Each row was made from one path, in order. Every step used is in the known rows, and no mark comes twice. Write each row's path.
Known rows:
G-C: [ -1  22  17  -2   5  -4 -18   0  -9   1   0  12 -11  -2  31  -1  12  -3
  -5   8  -4   1  24 -10]
S-W-C: [ -5  12  20 -15  11  -7  -8   0  -9   8  -2   1 -12   5  16  -8  27  10
 -13   3  18  -1  37 -18]
G-C-L: [ -1  28  21   5 -13  -6  -6  -9 -11  -3   5  13 -14  -3  15   1   5   0
  -3  -3   8   6  15 -16]
W-C-G: [  0  16  11 -11  -1  -2   9  -3  -2  11   4   5 -15   1  23   2  11 -10
  -7   2  13   3  27 -12]
G-S-W-C-L: [ -4  23  23  -9 -16  -9  -3  -5 -11   4   5  -1 -18   6   1  -6  12   9
 -10  -3  24   8  14 -20]
V-C-G: [ -1  14   7  -4  -5  -5   8  -4   1  13  15   5 -14  -3  23   3  -3 -10
  -1   4   4   8  27 -13]
X-C: [ -6  11  17  -9   8  -3  -7   2 -18   0   5  16  -6  -1  33   0  12   4
 -11   3   1   7  34 -10]
V-C-G-S-L: [ -8  19  17   0 -23  -4 -15   3  -2   5  17  -4 -14   7  15   0  -9  -5
  -2   1   1   9  19  -9]
W-C: [ -5  12  16  -9   5  -1  -5   1 -12  -2  -3   8 -14   1  32  -6  29   1
 -13   3   9   3  24  -8]
V-S-M-C-X: [  3  21  14  -4  -4  -3   4  -1  -9  -2   5  10  -8 -11  10  -2 -16   0
  -3  -5   3  -9  37   4]
M-C-X-S: [  8  12  12  -1  16   2   0   3 -16   0  10  12  -7  -3  18  -3  -5  10
   0   5   7  -6  22   3]
S-W-C-M: [ -3  18  19 -18   2  -1  -3   0 -15   8   2  -3 -10   2   6  -6   8  10
 -10  -1  13  -9  42 -15]
M-S-W-C-X: [  6  20  19  -9  20  -2   5  -3  -6   4   3   8 -11  -1  10   0   9  14
 -12  -1  21  -9  33  -6]
M-S-W: [  2   3  13 -12   4  -1 -24   2  -1   8   7   2  -9   0   3  -8  15  14
  -7  15  12 -14  28 -12]
G-C-M-S-W: [  4  14  16 -16   6  -1 -20   4  -7  15   8  -3 -11   0   1  -5  -4  12
  -5  11   9 -14  30 -19]
X-S-W-C: [  0   8  20 -14  19  -7  -9   5 -15  11   5  -4 -12  10  16 -10  20  13
 -10   3  18  -3  31 -17]
C-L: [ -3  17  18   4 -22  -2  -5 -12  -9  -9   7  15 -10  -3   5  -2  16   4
  -5  -1  11  -1  18  -7]
W-C-V: [ -2  16  12 -12  -2  -1  -6  -2  -6 -16   1   4 -10   9  25  -4  27  -1
  -8  -1  -4   4  19   3]
X-S-M-C: [ -2  10  11  -4  -7  -2 -14  11 -18   6   7   4  -9  -7  22 -12 -12  -5
   0   6  -2  -4  34  -9]
V-S-L: [ -5   5  18   1 -14   0 -21  -1  -5 -10  11   0  -9   6  13  -4   8   5
  -5  -3  -1  -7  23   1]
X-C-M: [ -4  17  17 -13   0   3  -2   1 -22   2   7   8  -6  -2  19   0  -3   5
  -8  -1  -1  -3  39  -9]
G-S: [ -5  13  15  -9 -19   0 -27   3  -5  -5   5   3 -15   3  16  -8  17  -2
  -8  17  -2  -1   8   6]
M-C: [ -5  11   7  -8  -7   4  -9   3  -9   0  -1  16 -12 -10  27  -7   9   0
  -5  13   3   8  23 -10]
V-C-X-S-W: [  6  11  19  -5  23 -10  -5   0 -10  11  18  -1  -4   6   1  -5   0  20
  -1   2  14 -11  40  -8]
C-X-S: [  9  11  17   2  17   1  -5  -1 -14  -5  13  10  -4   2  13  -2   6  11
  -1   3   5 -16  26  11]
C-M-S-W: [  3   7  14 -16   1   2 -20   2  -5  11   9  -2  -9   0  -5  -7   3  15
  -6  12  11 -19  32 -13]
V-S-W-C-L: [ -1  16  22 -10 -10 -10   4  -7 -10   3   7  -1 -18   5   1  -5  11  10
 -10  -9  24   5  16 -20]
W-C-X-S-M: [  4  17  22   3   6  -7  -6   5 -19   0  10   0  -5   1  13  -7  -6  -2
  -3  -8   3 -21  46   4]
S-M-C: [ -6  14  11  -5 -16  -2 -14   5 -12   3   0  10  -9 -11  21 -10  -5  -8
  -3   5  -2  -2  39 -10]
V-C: [ -7  10  11   0   1  -5  -6   0  -8   1  11   7 -13  -4  31  -4  10   0
  -6   6  -2  10  24  -9]
G-S-M-C: [ -7  17  12  -9 -25  -2 -21  10 -12   4   2   3 -14  -7  19 -12 -10 -11
  -3  10  -3   2  26  -8]

Which path is each row?
[ -2  15  14 -17   3  -6  -8  -3  -4  -8   3  -1  -8  13  13  -6  26   7
  -7  -1   3   0  29  -5] => S-W-C-V
[  7  12  15   4  21  -3   3   2 -15   0  19   6  -8   1  20  -2  -4   9
  -1   0   4  -5  23   4] => V-C-X-S
[  2   9  11 -14   0  10  -8   8 -13   3   4   0 -18  -4  21  -5   2   2
 -11   9   5  -7  10  -8] => W-C-M-S
[  1   8   7  -8  -3   7  -8   7 -10   5  13   0 -17  -7  20  -4 -11   1
  -7  10  -2  -3  11  -9] => V-C-M-S
[  5  15  21   6   1  -6 -13   2 -16  -3  13   3  -1  -1   7  -6  -7   0
   1  -4  -1 -27  48   9] => C-X-S-M
[ -1  17  11 -12 -22  -1 -14   1   2   6  10   0 -17   3  12  -2   4 -11
  -4  14   3   0  10   1] => C-G-S
[ -4  18  17 -14  -2   4  -1   0 -17   0   0   2 -13  -1  18  -4  10   2
 -10   0   5  -6  31  -8] => W-C-M
[ -4   9  13  -6 -18   1 -15   1  -4 -15  12  -2 -10   8  14  -4  -1   3
  -2  -5  -8   3  16   0] => M-C-V-S-L
[  2  13  13 -21   2  -8   8  -2   1  19   8  -6 -16   7   9   0   5  -3
  -7   0  19  -1  29 -17] => V-S-W-C-G
[  1   7  11 -19  -4  -3  -5   1  -4 -15   8  -7 -16  11  20  -5  16  -3
  -9  -2  -6   1   4   7] => W-C-V-S
[ -2  14   4 -12 -11   3  -9  -1  -4 -14   3  10  -8   1  22  -5  11  -2
  -1   7 -10   8  18   1] => M-C-V
[ -3   6  15   5 -11   7 -26   3  -5  -7   9   7  -8   0  18  -3   7   6
  -5   6   1  -8  21  -5] => M-S-L
[  2  25  22 -11  11  -6   2  -3  -7   3   2   5 -11   3   7  -1  11  12
 -11  -1  19  -5  33  -2] => G-S-W-C-X
[ -2   6  20   8  -2   2 -24   4 -14  -7  14   4  -3   8  17  -5   8  10
   0   1   1 -10  30  -2] => X-S-L
[  0  15  12 -11   1  -4   8  -2  -7  13  11  12  -8   0  25   6  -1  -7
  -5   2   6   6  34 -14] => X-C-G
[  6  23  23   6   6  -9 -13   4 -18   1  12   2  -3  -1  12  -5 -14  -3
   2  -6  -3 -22  46   3] => G-C-X-S-M
[ -6  17  19  -3 -27  -7 -31   5  -9  -3   7  -2 -10   0   9 -11   2 -11
  -5   6  -8 -15  33   5] => G-S-M
[ -5  18  16   6 -17  -7   4  -9 -10  -2  14  10 -15  -4  14  -1   3   3
  -4  -5   9  14  14 -16] => V-C-L
[  4  19  21 -12  17  -7   8  -5  -6   2   4   3 -11   2   6  -1  10  13
 -11  -7  19  -8  35  -2] => V-S-W-C-X
[ 1 21 15  4 10 -4  8 -7 -6 -4 11 15 -8 -7 20  3  2  6 -5 -3  4  0 33  2] => V-C-X
[ -2   7  17  -5 -18  -8 -20   2  -8  -4   9  -4  -9  -2   9 -10   1  -9
  -5  -2  -8 -21  36   5] => V-S-M
[  1   8  13 -15   4  -2 -14   4  -6  15  13  -6 -12  -1   1  -7  -5  14
  -6   9  10  -9  30 -18] => V-C-M-S-W
[ -4  20  20  -1 -13  -3   4  -8 -13  -5   2  10 -16   0  15  -2  18   3
 -10  -6  18   8  14 -14] => W-C-L
[ -1  15  16 -18 -11  -8 -19  -1   4  16  11  -5 -11   8  -5  -5   6   4
  -4  13  13  -7  29 -11] => C-G-S-W
[  0  15   4 -11 -11   2   6  -2   0  13   5  12 -13  -7  20   1  -4 -10
   0   9   8   6  26 -13] => M-C-G
[ -4  10  18  -6 -12  -2 -13   1  -5 -16  11  -6 -11  13  17  -3   9   3
  -6  -9  -4   0  17   1] => W-C-V-S-L
[  0  17  20  -7  -8  -5   0  -5 -10   5   6   3 -18   2   4  -4  11  10
 -10  -3  25   4  14 -23] => M-S-W-C-L
[  8  14  19  -2  23  -1   3   2 -18  -2   9   6  -9   4  20  -3   7   9
  -5  -1  11  -9  24   5] => W-C-X-S
[ -1  12  16 -11 -16  -9 -13   3  -9 -10   9 -11 -11   6  12  -9   1 -11
  -6  -9 -10 -13  30   6] => W-C-V-S-M
[ -3  10  16   1 -14  10 -22   4  -9  -5  10   3  -8   0  11  -2  -5   8
  -4   3   0 -12  25  -6] => C-M-S-L
[  2   4   9 -14 -10  -2 -13  -2   0 -18  12  -3 -12   8  12  -5  15  -2
  -5   2 -12  -6   7  13] => C-V-S
[  4  13  11 -14  -4  -5 -13   0  -2 -13  10  -4 -15   8  19  -3   6  -5
  -4   0 -14   0   4   6] => G-C-V-S
